Each row was made from one small tree. The marks that hang from a mark follow it in brackets, in alphabetical order. Every link used is in the known rows. Write each row's tree.
Known rows:
nugaf(zopef(voga)): [ 54.4 -10.5  25.7  -3.2 -27.9 -20.9 -11.2  37.1   0.9  44.3 -12.1  20.0
  -4.5  17.9 -35.8  25.9   9.6 -12.7]
fonu(rabe(basok bosa nugaf(zopef(voga)))): [ 30.6  -1.0  -3.2 -13.7  -6.1 -16.7 -35.6  18.3  -5.3  18.3  -9.2  22.8
  45.7  16.9   0.2   6.4   2.5   4.2]
zeza(basok fonu(rabe) nugaf(zopef(voga))): [ 21.5 -24.3  35.9  43.5   9.3 -37.5 -39.0  25.0  32.1  30.1  -6.4  32.3
 -20.9  29.4  -9.7   6.0   9.3 -12.1]
rabe(basok bosa nugaf): [ 30.7 -10.8   9.8 -32.9 -19.4  20.4   0.7  25.1   7.7  19.7 -16.2   1.9
  64.0  16.5 -10.6   4.9   1.8  -9.9]
rabe(basok bosa fonu nugaf(zopef)): [ 36.9  -8.2  17.9 -21.9 -27.7   9.3  -3.5  28.2 -14.7   2.0  -8.9  14.3
  81.5  19.4  -7.6   5.9  -9.1  -9.5]
zeza(fonu(rabe zopef) nugaf): [ 21.1 -28.7  36.9  19.8 -18.1 -30.3 -19.7  19.6  35.2  18.0 -20.8  28.1
 -13.0  50.2 -31.5  -2.7  11.8 -13.3]
fonu(zopef): [ 42.8 -22.8  34.3 -13.6 -37.3  -8.6  -1.3  27.2  12.1  35.5 -19.5   8.3
   2.3  33.6 -55.8  21.3   9.3 -16.1]
zeza(fonu(rabe(basok)) nugaf): [ 27.9 -27.1  27.4   6.5  -6.8 -12.3 -11.4  28.4  30.0  16.2 -26.2  32.3
   9.6  31.5  -5.9  -8.4   3.6 -22.2]
zeza(basok fonu(rabe(bosa)) nugaf): [ 13.8 -31.1  46.7  30.9   8.6  -5.0 -18.0  14.2  47.3  23.5 -20.7   5.1
   5.7  42.1  -2.2 -16.5   3.4  -3.9]
rabe(bosa): [ 46.8 -16.3  36.5 -17.6 -28.2  10.9   9.8  26.0  14.4  37.0 -24.9  -8.1
  22.3  30.6 -28.8   3.9   3.3  -5.2]
zeza(fonu): [ 30.1 -19.4  39.0   5.6 -23.1  -7.5   7.6  34.3  23.6  38.9  -8.8   4.0
   5.5  25.4 -40.9   4.7   1.4 -31.4]
rabe(basok bosa): [ 47.1 -18.8  24.0 -35.8 -26.4  21.3   8.0  30.4  12.4  28.8 -22.1   0.8
  40.3  16.1 -15.2   3.1  -8.6 -15.1]
fonu(rabe(bosa nugaf) zopef(basok)): [  7.3 -13.7  23.3 -12.9 -27.7 -22.1 -31.1 -16.2   4.3  18.0 -28.0  11.2
  34.1  28.9 -38.3  -7.8  17.5   0.2]
fonu(rabe zopef): [ 38.7 -20.0  30.5  -0.2 -25.7 -25.7 -15.5  16.1  12.0  32.0 -27.4  13.1
  -2.4  46.1 -50.8  13.5  16.1  -9.5]
fonu(rabe(bosa nugaf) zopef(basok voga)): [ -0.2 -10.6  16.8 -11.1 -31.5 -38.5 -45.8 -14.4   3.2  29.2 -15.9  12.6
  23.5  17.0 -34.7  -1.5  18.1  -5.1]
zopef(voga): [ 41.3 -14.8  30.7  -5.4 -30.8 -19.7  -3.3  33.3   9.7  51.2 -13.8   5.1
  -2.7  17.2 -39.4  22.7  12.8 -24.0]
rabe(basok): [ 48.4 -21.1  26.3 -26.6 -26.7   9.9   8.8  36.0   8.5  32.2 -23.5  12.5
  25.8  15.3 -29.7  15.8   0.9 -28.3]
fonu(rabe(bosa) zopef(basok voga)): [ 16.2 -19.0  30.3 -15.2 -37.2 -39.2 -38.8  -9.1   7.5  37.4 -22.3  13.1
   0.1  14.2 -39.4  -2.6   7.2 -10.5]

Which tree is each row?
[ 18.4  -1.7  14.9  -1.0 -18.1 -34.4 -40.7  -5.7  -8.0  27.2 -20.8  24.7
  27.7  13.5 -18.2  -2.6  18.7   6.6] : fonu(rabe(bosa nugaf(zopef(basok voga))))
[  2.9 -12.6  19.5  -1.8 -30.0 -51.1 -45.9  -9.1   0.0  33.1 -17.7  25.1
   9.6  15.8 -49.0  11.3  27.6 -17.2] : fonu(rabe(nugaf) zopef(basok voga))
[ 39.5 -22.3  19.1 -19.9 -23.3 -14.6 -18.5  19.9   9.1  24.3 -25.4  21.0
  14.4  31.3 -37.8  12.7   1.1 -20.0] : fonu(rabe(basok) zopef)
[ 36.3   0.0  13.0   3.7  -6.0  -9.7 -18.6  14.2  -2.0  18.3 -25.7  14.2
  39.2  45.0 -14.5   0.5  16.5  19.3] : fonu(rabe(bosa nugaf(zopef)))
[ 28.2  -5.9  21.8   5.3 -14.5 -29.3 -26.2   0.4 -10.6  22.9 -35.6  35.4
  24.7  27.0 -36.6   3.5  30.9  -0.2] : fonu(rabe(nugaf(zopef(basok))))
[ 14.6 -35.9  45.8  -0.8 -40.4 -22.5 -13.2  11.1  30.2  22.6 -20.3  30.8
  -7.5  18.4 -42.3  -5.1   8.3 -27.8] : zeza(fonu(zopef(basok)) nugaf)
[ -2.0 -15.8  33.8 -16.8 -53.7 -30.3 -29.2  -4.4  -7.7  22.0  -2.2   6.5
  48.7   4.3 -38.8   5.2   4.7 -23.1] : rabe(bosa fonu(zopef(basok voga)) nugaf)
[  6.6 -16.9  38.6 -19.2 -51.7 -13.5 -14.7  -5.6  -6.3  11.2 -14.4   5.0
  59.0  17.3 -42.4  -0.6   6.2 -18.5] : rabe(bosa fonu(zopef(basok)) nugaf)
[ 41.3 -15.5  32.9 -10.1 -37.6 -28.5 -19.4  17.5  -5.8  44.2 -19.8  30.4
  -4.0   0.8 -42.4  17.2  12.7 -18.8] : nugaf(zopef(basok voga))
[ 31.5  -3.8  13.0 -20.6 -29.1  -8.4 -18.3  29.7 -15.8  12.4   2.9  15.6
  71.6   6.7  -3.5  12.4 -10.0 -15.4] : rabe(basok bosa fonu nugaf(zopef(voga)))
[ 24.3  -9.9  37.1  -8.9 -39.6  -8.6  -9.3   4.5 -17.9  10.5 -19.9  16.8
  63.6  15.5 -26.3  -2.3   6.9  -6.7] : rabe(bosa fonu nugaf(zopef(basok)))
[ 13.4  -8.5   0.2 -23.5 -19.4 -21.8 -40.7  10.4   6.4  19.9  -4.9  10.2
  43.2  19.4 -16.4   7.8   0.2  -8.2] : fonu(rabe(basok bosa nugaf) zopef(voga))
[  0.7 -16.3  35.1  -8.3 -53.3 -43.7 -27.8   2.4 -11.0  26.6  -3.6  16.8
  34.5   4.6 -53.4  17.1  14.5 -36.8] : rabe(fonu(zopef(basok voga)) nugaf)
[ 15.5 -39.7  48.8  20.3 -13.5  -7.6 -13.1  26.6  45.9  24.0  -6.0  13.0
  -8.6  31.7 -33.7  10.1   1.7 -25.5] : zeza(basok fonu(zopef) nugaf)
[ 35.0 -21.3  46.3 -15.9 -48.0  -5.3   1.7  21.4   4.0  20.9 -12.7  -5.4
  36.5  34.9 -41.1   7.5  -7.6 -15.8] : rabe(bosa fonu(zopef))
[ 24.2  -5.3  20.5  -4.2 -15.2 -16.5 -26.9  -7.2  -6.4  17.2 -33.3  22.6
  38.7  26.4 -20.6  -8.6  20.3  11.5] : fonu(rabe(bosa nugaf(zopef(basok))))
[ 26.0 -31.2  39.3   5.2 -31.1 -14.7  -4.0  29.9  35.4  22.0 -12.3  21.3
  -7.1  35.8 -37.3   5.1   5.1 -21.3] : zeza(fonu(zopef) nugaf)
[ 28.2  -9.9   8.1  -9.3  -7.1  -8.8 -12.8  19.2   1.7  21.9 -26.9  19.8
  43.6  28.4 -20.3   8.0  18.5 -13.7] : fonu(rabe(basok nugaf))
[ 14.0  -0.5  10.8  25.3  -2.1 -44.7 -35.5  22.4   6.0  27.0   4.1  25.8
  12.5  26.8 -24.3   7.3  13.7 -12.7] : zeza(fonu(rabe(nugaf(zopef(voga)))))
[ 34.8  -3.2  -0.4 -28.3 -19.9  -0.3 -20.9  32.1  -4.4  21.0  -1.3  18.1
  53.3   4.0  -4.7  15.0  -3.6  -4.6] : rabe(basok bosa nugaf(zopef(voga)))
[ 21.6 -34.9  50.0  25.9  -4.9   0.2  -2.2  32.1  44.4  31.9 -12.1   9.8
  -2.7  28.7 -21.5   4.3   7.7 -25.2] : zeza(basok fonu nugaf)
[ 18.9 -28.6  33.0   7.3 -34.4 -33.7 -19.6  31.9  35.1  32.3   0.4  22.6
 -16.8  23.2 -33.6  11.9   5.5 -27.0] : zeza(fonu(zopef(voga)) nugaf)
[ 10.0 -16.5  25.3  -3.8 -28.3 -32.5 -31.4  -9.5   2.2  22.1 -30.5  23.6
  20.8  28.4 -52.2   4.9  28.5 -11.9] : fonu(rabe(nugaf) zopef(basok))
